Each row was made from one path, in order. Every step used is in the known rows, and no mark comes twice. Write each row's path.
Known rows
somi/fenel/ziba/pobi/kudub/momi/taguk: [-19.7  12.4  20.4  -5.6  31.4  43.4  54.4 -12.7   1.1 -19.3 -24.0 -10.2
  28.6 -58.5  12.6  20.3  10.5   1.8 -15.4 -30.3 -10.5 -19.5 -39.8 -10.0
  16.8]
pobi/kudub: [-18.2 -33.7  -9.6   4.2  13.8  27.8  16.8  15.2  18.8  -7.8  -2.4 -11.4
   3.2 -30.7  25.1  11.4 -10.7  -6.3  11.0 -11.9   2.7 -11.1   1.4 -19.6
   8.4]
zipo/kudub: [ 21.4 -25.2 -12.3  11.0  -3.2  -1.5  -0.6  -8.6   9.2   0.8 -18.7  27.3
  -1.3  17.5 -15.4  -2.8  -6.4  -3.9  -6.6   9.9 -41.1  -1.5   3.7 -21.9
 -24.2]
pobi/kudub/fenel/somi/momi/taguk/norig: [-30.5   2.9   9.3  -7.6  -4.9  45.5  32.2 -12.5  -9.2 -42.5 -29.8  22.6
  14.8 -68.4   5.3  16.4 -33.0  -5.6 -27.7 -36.5 -16.5  17.0  22.8 -52.7
  18.0]
fenel/somi/momi: [ 17.2  12.7  10.8 -26.6  -1.9  22.4   6.6  -2.9   5.5   2.0 -28.3  58.4
 -28.5 -19.4 -24.3  16.7  11.7  -5.0 -36.4 -15.1  24.1   4.6 -20.8  -8.3
   2.9]
kudub/momi/taguk: [-18.1  25.4  23.0  -8.0   0.0  18.9  24.5  -7.6 -22.2 -22.7 -23.2 -15.8
   0.9 -51.2 -11.1  30.3 -10.9   5.9 -17.7   3.9 -38.5 -13.1  -8.4 -18.9
  14.8]
ziba/fenel/somi: [  1.8   9.1   9.6  -2.9   7.7  28.5  34.1  -5.2   9.7   2.6 -39.5  30.6
   0.2  -2.6  -6.9  29.4  27.9 -14.4 -18.2 -33.5  48.2  13.2 -15.8  44.6
   8.3]
fenel/ziba/pobi/kudub/momi/taguk/norig: [-49.5  21.1  18.2   0.0  47.9  41.6  14.7 -10.3  -8.2 -52.7   0.5 -33.8
  12.3 -49.4  24.8  35.8  -7.6   1.7   9.5 -37.0  13.1  25.2 -32.3  -0.5
  31.0]
taguk/momi/kudub/pobi: [  7.6  45.0  -8.1   1.1   3.5  30.2  -2.9  15.6  -1.1 -30.2 -44.9  -0.6
 -12.1 -37.4  10.1  24.5  -5.0  -3.2  17.3 -35.2  19.5 -13.2  -1.4 -12.3
  19.5]
fenel/ziba: [  1.2  10.3   4.2   5.3  23.1  18.3  13.1   0.5   4.9 -26.5   0.8 -12.1
   9.8  -5.9   9.7   4.1   8.2   4.2   7.1 -16.4  30.1  29.9 -34.0  -6.6
   3.9]
pobi/kudub/momi/taguk/norig: [-39.1  -3.1   8.1   0.8   7.7  33.7  21.0  -0.8  -6.6 -41.6 -19.6 -21.3
   9.9 -66.0  20.4  28.3 -28.3  -0.9  -7.1 -12.8 -35.4 -12.8  15.7 -29.8
  22.4]
somi/fenel/ziba/pobi/kudub/momi: [-14.0   4.5  11.5  -6.6  39.0  45.1  31.8  -0.7   8.4  -2.9 -16.5  -5.8
  28.9 -51.8  14.8   4.4  17.2  -1.5 -10.5 -36.2   2.1  -9.7 -38.3   2.1
  13.5]
somi/fenel/ziba/pobi/kudub: [ -7.8  -1.7   8.4  -1.1  33.4  33.8  36.9  -5.2  12.0  -2.6 -10.9  -1.4
  27.9 -32.1  17.6   2.2  19.2  -1.6  -5.5 -32.2  12.7 -11.8 -36.0   3.2
   8.5]
momi/kudub: [  5.7  17.4   2.5  -6.1   5.1  32.9  13.9   7.9   6.0  -6.2  -6.5  15.9
 -17.7 -26.2   1.4  16.0  -6.0  -0.9 -16.7   4.6  21.4 -45.8   2.4 -14.0
  -1.9]
tenim/ziba/fenel: [  9.6 -18.0  -0.6  14.5  43.1   3.4  17.0  11.8  20.0  11.7  10.5  -0.7
  -5.2  -2.2  23.5   5.6  33.6  10.6  -1.7  -2.7  13.1   0.4 -12.2  60.8
 -18.2]
pobi/kudub/kofe: [-19.0 -17.7 -21.4  17.0  -0.8  39.2  22.2  21.0  17.9  10.0  -8.6 -20.7
  39.4 -64.0  20.9  23.6  -4.1  -0.1  -5.3  -2.4 -15.7  -3.6  -4.5 -45.6
  13.4]
tenim/ziba/fenel/somi: [ 15.0  -8.5   4.1   5.2  38.7  17.8  25.3   9.9  23.0   3.4  -2.3  28.7
 -10.3 -12.0  11.7  14.0  44.3   9.3 -13.4  -8.9  34.2   6.1 -21.0  62.9
 -16.2]
somi/momi: [  8.8  -0.4   4.5 -20.4   6.1   0.6  -2.5   0.4  -1.5  19.5  -7.0  17.0
 -23.0  -8.3 -10.6   2.4  -6.7   0.4 -23.0  -7.7 -14.0  -7.4  -9.6 -14.5
   0.0]
taguk/momi: [-12.2  14.8   2.1  -2.1  -7.0  -7.9   0.1  -4.0  -2.2 -18.2 -37.2   2.5
  -9.7   0.2   6.4   9.4   4.7  -6.6  18.3 -29.4  14.3  19.3   3.0   5.3
  13.6]
zipo/somi/fenel/ziba/pobi/kudub/momi/taguk: [-10.0  -7.4  15.6   4.2  33.5  40.8  63.5 -15.1  15.9   2.9 -43.0 -16.4
   8.6 -33.6 -16.2  12.0   4.9   1.1 -38.0 -12.6 -45.6 -37.8 -27.4 -40.7
   9.3]
ziba/pobi: [-26.8  11.0   7.3  -8.9  30.3   6.6 -15.6  -4.9  -4.3  12.2  15.9  -9.8
  -7.1  -0.8   2.0  16.2   6.7  -2.0  12.6 -15.9  15.1  -0.4 -17.9  31.5
  14.0]
tenim/ziba/fenel/somi/momi: [ 20.9 -10.4   6.5  -5.5  41.6  17.4  21.2   9.6  22.3  12.5  -6.9  37.4
 -23.4 -15.2   6.9  14.4  40.8   9.9 -24.3 -12.9  27.1   3.3 -25.3  55.6
 -14.8]
tenim/somi/momi/kudub: [ 22.0  -3.7  -0.4 -28.6  27.9  20.1  -4.3  15.7  20.4  27.8  -1.1  16.8
 -49.9 -14.8 -12.6   9.6  -0.6   9.1 -52.8  -8.1   5.5 -73.9   2.4 -23.7
 -12.0]
tenim/somi/fenel/ziba/pobi: [ 12.0  -2.0   3.8 -10.5  41.1  14.0  13.4   0.9  19.7  13.2   3.4  -3.7
  -1.2  -3.9   0.6  -4.8  28.6  11.7 -33.9 -27.9  13.2 -42.8 -18.1   7.6
  -8.5]
zipo/somi/momi/taguk/norig: [  0.2   2.8  13.1  -3.0  -1.3 -10.1  22.2 -27.6  -1.0   2.4 -35.0   6.0
 -32.8  14.9 -35.8   8.4 -23.7   5.4 -50.4  12.5 -63.6 -29.7  16.1 -45.0
  -3.0]

Which path is each row?
[-22.2 -23.3  -2.2  -5.8  19.9  45.8   9.9  22.7  10.5  -6.4 -11.9 -20.0
   6.7 -64.6  18.3  13.5 -11.3  -5.7   3.7 -19.0 -14.4  -8.6  -4.4 -23.7
  17.1]	pobi/kudub/momi
[-18.4 -13.5   1.8  -2.3  58.7  36.5   5.7  14.9  16.0  -4.7  26.0  13.4
  -0.2 -52.7  24.1   8.6  20.5  11.6   1.1 -19.2  15.5  13.0 -17.8  24.2
  -4.7]	tenim/ziba/pobi/kudub/fenel/somi
[ 23.8  38.0  -9.9   6.7  13.5  47.3  -3.3  22.6   2.1 -16.0 -10.8  -3.8
  -5.5 -46.3   6.6  22.0 -10.9   6.0  -1.8  -9.5   7.9 -38.0  -1.7 -22.5
   7.9]	momi/kudub/pobi
[-52.1  19.1  17.9 -16.3  23.4  39.6  10.5 -19.7 -14.1 -25.7 -10.7  11.6
   4.9 -56.6   5.1  33.4 -22.9  -6.7 -17.5 -44.7  -4.4  14.4   3.9 -12.8
  27.9]	ziba/pobi/kudub/fenel/somi/momi/taguk/norig
[-37.2   1.8   9.9 -20.7  36.6  51.0   4.0   1.5   1.1   4.3  -2.7  11.5
   1.9 -57.5   1.5  23.0  -9.1 -11.8  -7.8 -50.1  13.8  15.3 -17.7  -9.1
  23.2]	ziba/pobi/kudub/fenel/somi/momi
[ 20.0  23.5  12.5 -32.8   0.8  43.1  16.2   1.1   9.9  -0.8 -32.4  68.7
 -40.2 -37.3 -23.3  27.0   7.9  -4.8 -46.7 -12.4  37.1 -25.7 -17.9 -16.3
   2.3]	fenel/somi/momi/kudub
[-14.7 -12.4  -0.6 -14.0   8.0  55.7  25.6   8.2   6.1 -11.5 -24.4  23.4
  15.0 -69.9   0.1   6.3 -17.5  -9.7 -20.9 -40.6   1.5  18.4   2.5 -49.1
  13.3]	pobi/kudub/fenel/somi/momi
[  1.0 -22.5   3.3   7.8  34.5  32.2  46.2  -7.5  29.0  17.3 -30.6  -7.1
   7.4  -5.3 -11.9  -4.6  11.4  -3.0 -26.4 -14.4 -20.7 -29.5 -22.0 -27.2
   1.2]	zipo/somi/fenel/ziba/pobi/kudub
[ 20.7  -0.4   7.2  -7.7  44.9  36.3  28.3  13.1  26.8   9.2  -9.0  46.0
 -31.8 -27.7   7.1  24.6  37.8   6.7 -32.2 -11.9  38.4 -20.6 -25.3  48.0
 -17.4]	tenim/ziba/fenel/somi/momi/kudub
[-17.9   3.8  13.4 -10.6  39.6  27.9  22.6  -5.0   5.9 -19.4 -10.1 -15.7
   7.4 -40.2  11.2  12.5   7.7  13.5 -42.7 -33.8 -13.7 -47.9  -0.7  -9.7
   5.2]	tenim/somi/fenel/ziba/pobi/kudub/momi/taguk/norig
[ 15.1   1.8   4.7 -12.6  12.4  34.0  23.5  -3.1   9.6  30.5 -35.7  16.3
 -25.7 -16.8 -42.9  -4.0 -23.5   0.0 -57.1  -1.3 -40.3 -37.5   6.9 -61.8
  -5.2]	zipo/somi/momi/kudub/fenel
[-41.9  11.1  18.5  -1.6  56.9  50.5  27.8  -0.9   1.0 -36.0   0.2 -34.1
   8.4 -53.5  21.2  42.0   0.1   0.5  11.9 -35.2  19.3  17.0 -53.9  -7.5
  26.9]	fenel/ziba/pobi/kudub/momi/taguk
[ 17.6   5.7   7.0   2.2   7.5  15.7  39.5 -10.1   7.4  -8.4 -18.4  10.9
  29.8 -14.2   4.8 -12.8  18.2   4.3 -18.1 -15.3   3.8  -6.5 -25.1  -5.8
  -4.6]	somi/fenel/ziba
[ -5.7  34.7  16.9 -25.9  34.1  52.8   9.9  -0.7  -6.9   4.4  -8.4  15.2
 -12.6 -51.5 -10.1  14.8 -17.2  -0.1 -32.6 -35.5  14.4  -9.4 -24.7 -30.1
  10.4]	somi/momi/kudub/fenel/ziba/pobi
[  4.4  25.8  10.5 -20.7  -6.8  37.1  13.0 -11.0 -14.4  -5.1 -28.1  41.3
  12.4 -47.0 -30.7  -5.4 -11.2  -3.4 -40.0 -35.4  -0.7  36.0   3.0 -36.1
   5.8]	kudub/fenel/somi/momi
[  2.6 -19.5  -1.3  -8.8  46.7  27.4  21.9   9.6  27.9  12.8   2.4  -8.7
   3.6 -19.8  12.9   1.9  21.4   7.4 -28.2 -33.8  12.9 -47.4 -17.6  -4.1
  -3.7]	tenim/somi/fenel/ziba/pobi/kudub
[-25.4 -16.4  -4.8   9.2  22.8  54.2  30.9  11.4   5.9 -31.8  -7.0 -22.2
  39.8 -60.2  21.9  -0.4 -21.9  -4.7   7.2 -41.1   6.6  34.0  -7.6 -46.7
  13.3]	pobi/kudub/fenel/ziba
[ -9.5  44.4   7.5 -12.4 -10.9  41.6  20.5  -1.9  -5.1 -34.2 -59.5  34.6
  -4.7 -45.4  -8.4  16.7  -2.9  -8.7  -9.2 -45.0  38.6   7.3   8.3 -22.7
  15.5]	taguk/momi/kudub/fenel/somi
[ 22.0  30.6   7.8 -11.6  18.5  55.2  27.6   8.0   7.7   5.7 -49.7  35.2
 -16.3 -35.3 -10.5  42.1  15.8 -11.2 -32.7 -45.8  42.2 -12.3 -24.5  24.0
  14.9]	ziba/fenel/somi/momi/kudub/pobi
[  7.6  24.1   8.6 -24.9   5.4  40.3  11.3   1.4  -8.7  12.7 -18.6  28.0
 -15.0 -48.7 -15.8   3.0 -25.4  -0.8 -40.4 -19.7  -7.9 -24.6   2.4 -41.6
   0.8]	somi/momi/kudub/fenel
[ -7.6  -3.2  10.6 -12.9  45.2  37.6  37.6   2.6  14.9  -3.2 -10.9 -17.4
   2.6 -47.0   4.9  19.6  15.7  12.1 -37.9 -31.6 -10.2 -57.4 -22.4 -17.4
   4.2]	tenim/somi/fenel/ziba/pobi/kudub/momi/taguk
[  2.2  13.2  11.6 -11.2  41.0  46.5  22.2  -6.3  10.1  23.1 -26.7   3.9
 -23.1 -19.7 -36.4   5.4 -14.7  -0.3 -50.2 -17.7 -16.8 -20.1 -21.8 -48.5
   4.0]	zipo/somi/momi/kudub/fenel/ziba/pobi
[-14.8  41.5  13.4  -5.6  31.2  63.5  20.5  -0.4  -6.2 -22.1  -4.4  -0.2
  15.6 -53.8   1.0  13.6 -12.1  -0.5 -15.5 -30.7  33.5   0.5 -16.3 -26.5
  11.2]	momi/kudub/fenel/ziba/pobi
[  7.1  -6.1   5.9   2.4  -4.3  14.9  19.1 -15.8  -8.7 -16.9 -37.5  13.7
  -0.5 -21.6 -23.8  20.3 -15.8   0.0 -20.2  12.9 -72.3 -10.7  -2.8 -37.1
 -11.3]	zipo/kudub/momi/taguk
[  8.2  27.3  11.5 -20.8  16.9  49.2  16.9   2.5  -4.7  -2.7 -17.2  20.7
  -9.7 -49.1 -12.1   5.4 -21.0   1.1 -36.4 -24.8   8.0  -9.1 -14.7 -46.0
   2.7]	somi/momi/kudub/fenel/ziba
[-24.4  28.2  11.6   0.7  34.5  37.3   8.3 -10.9 -18.7 -22.1   4.2 -20.1
  40.7 -34.9  -1.1  -4.7  -9.1   1.9   2.5 -46.2  14.7  56.1 -21.6 -14.4
  16.5]	kudub/fenel/ziba/pobi
[ 10.6  -5.4   7.2   6.3  30.2  15.6  37.5 -14.9  20.0  22.2 -28.8  -2.9
   5.1   9.4 -24.9 -11.0  15.2   1.9 -33.4  -8.4 -22.3 -22.7 -24.5 -16.4
  -2.2]	zipo/somi/fenel/ziba/pobi
[-15.2 -13.6   4.1 -11.8  63.1  37.7   2.0  15.3  16.9   6.6  23.4  22.6
 -12.2 -56.6  17.5  10.5  17.9  13.7  -8.1 -24.2   8.3   9.0 -23.9  16.3
  -3.8]	tenim/ziba/pobi/kudub/fenel/somi/momi
[ -0.4 -12.1   1.9 -14.9  52.0  38.6  16.7  14.2  23.7  11.3  -4.0 -16.1
   3.6 -40.4   8.9   3.3  22.2   8.8 -31.1 -36.6   3.0 -46.2 -21.2  -4.6
   2.8]	tenim/somi/fenel/ziba/pobi/kudub/momi
[ -3.5  32.9  20.4 -18.8 -14.1  33.3  32.2 -20.4 -21.7 -20.4 -34.1  40.4
  11.4 -51.2 -29.9  13.1 -17.3  -0.4 -46.1 -29.3 -11.5  26.8   0.1 -45.6
   8.9]	kudub/fenel/somi/momi/taguk
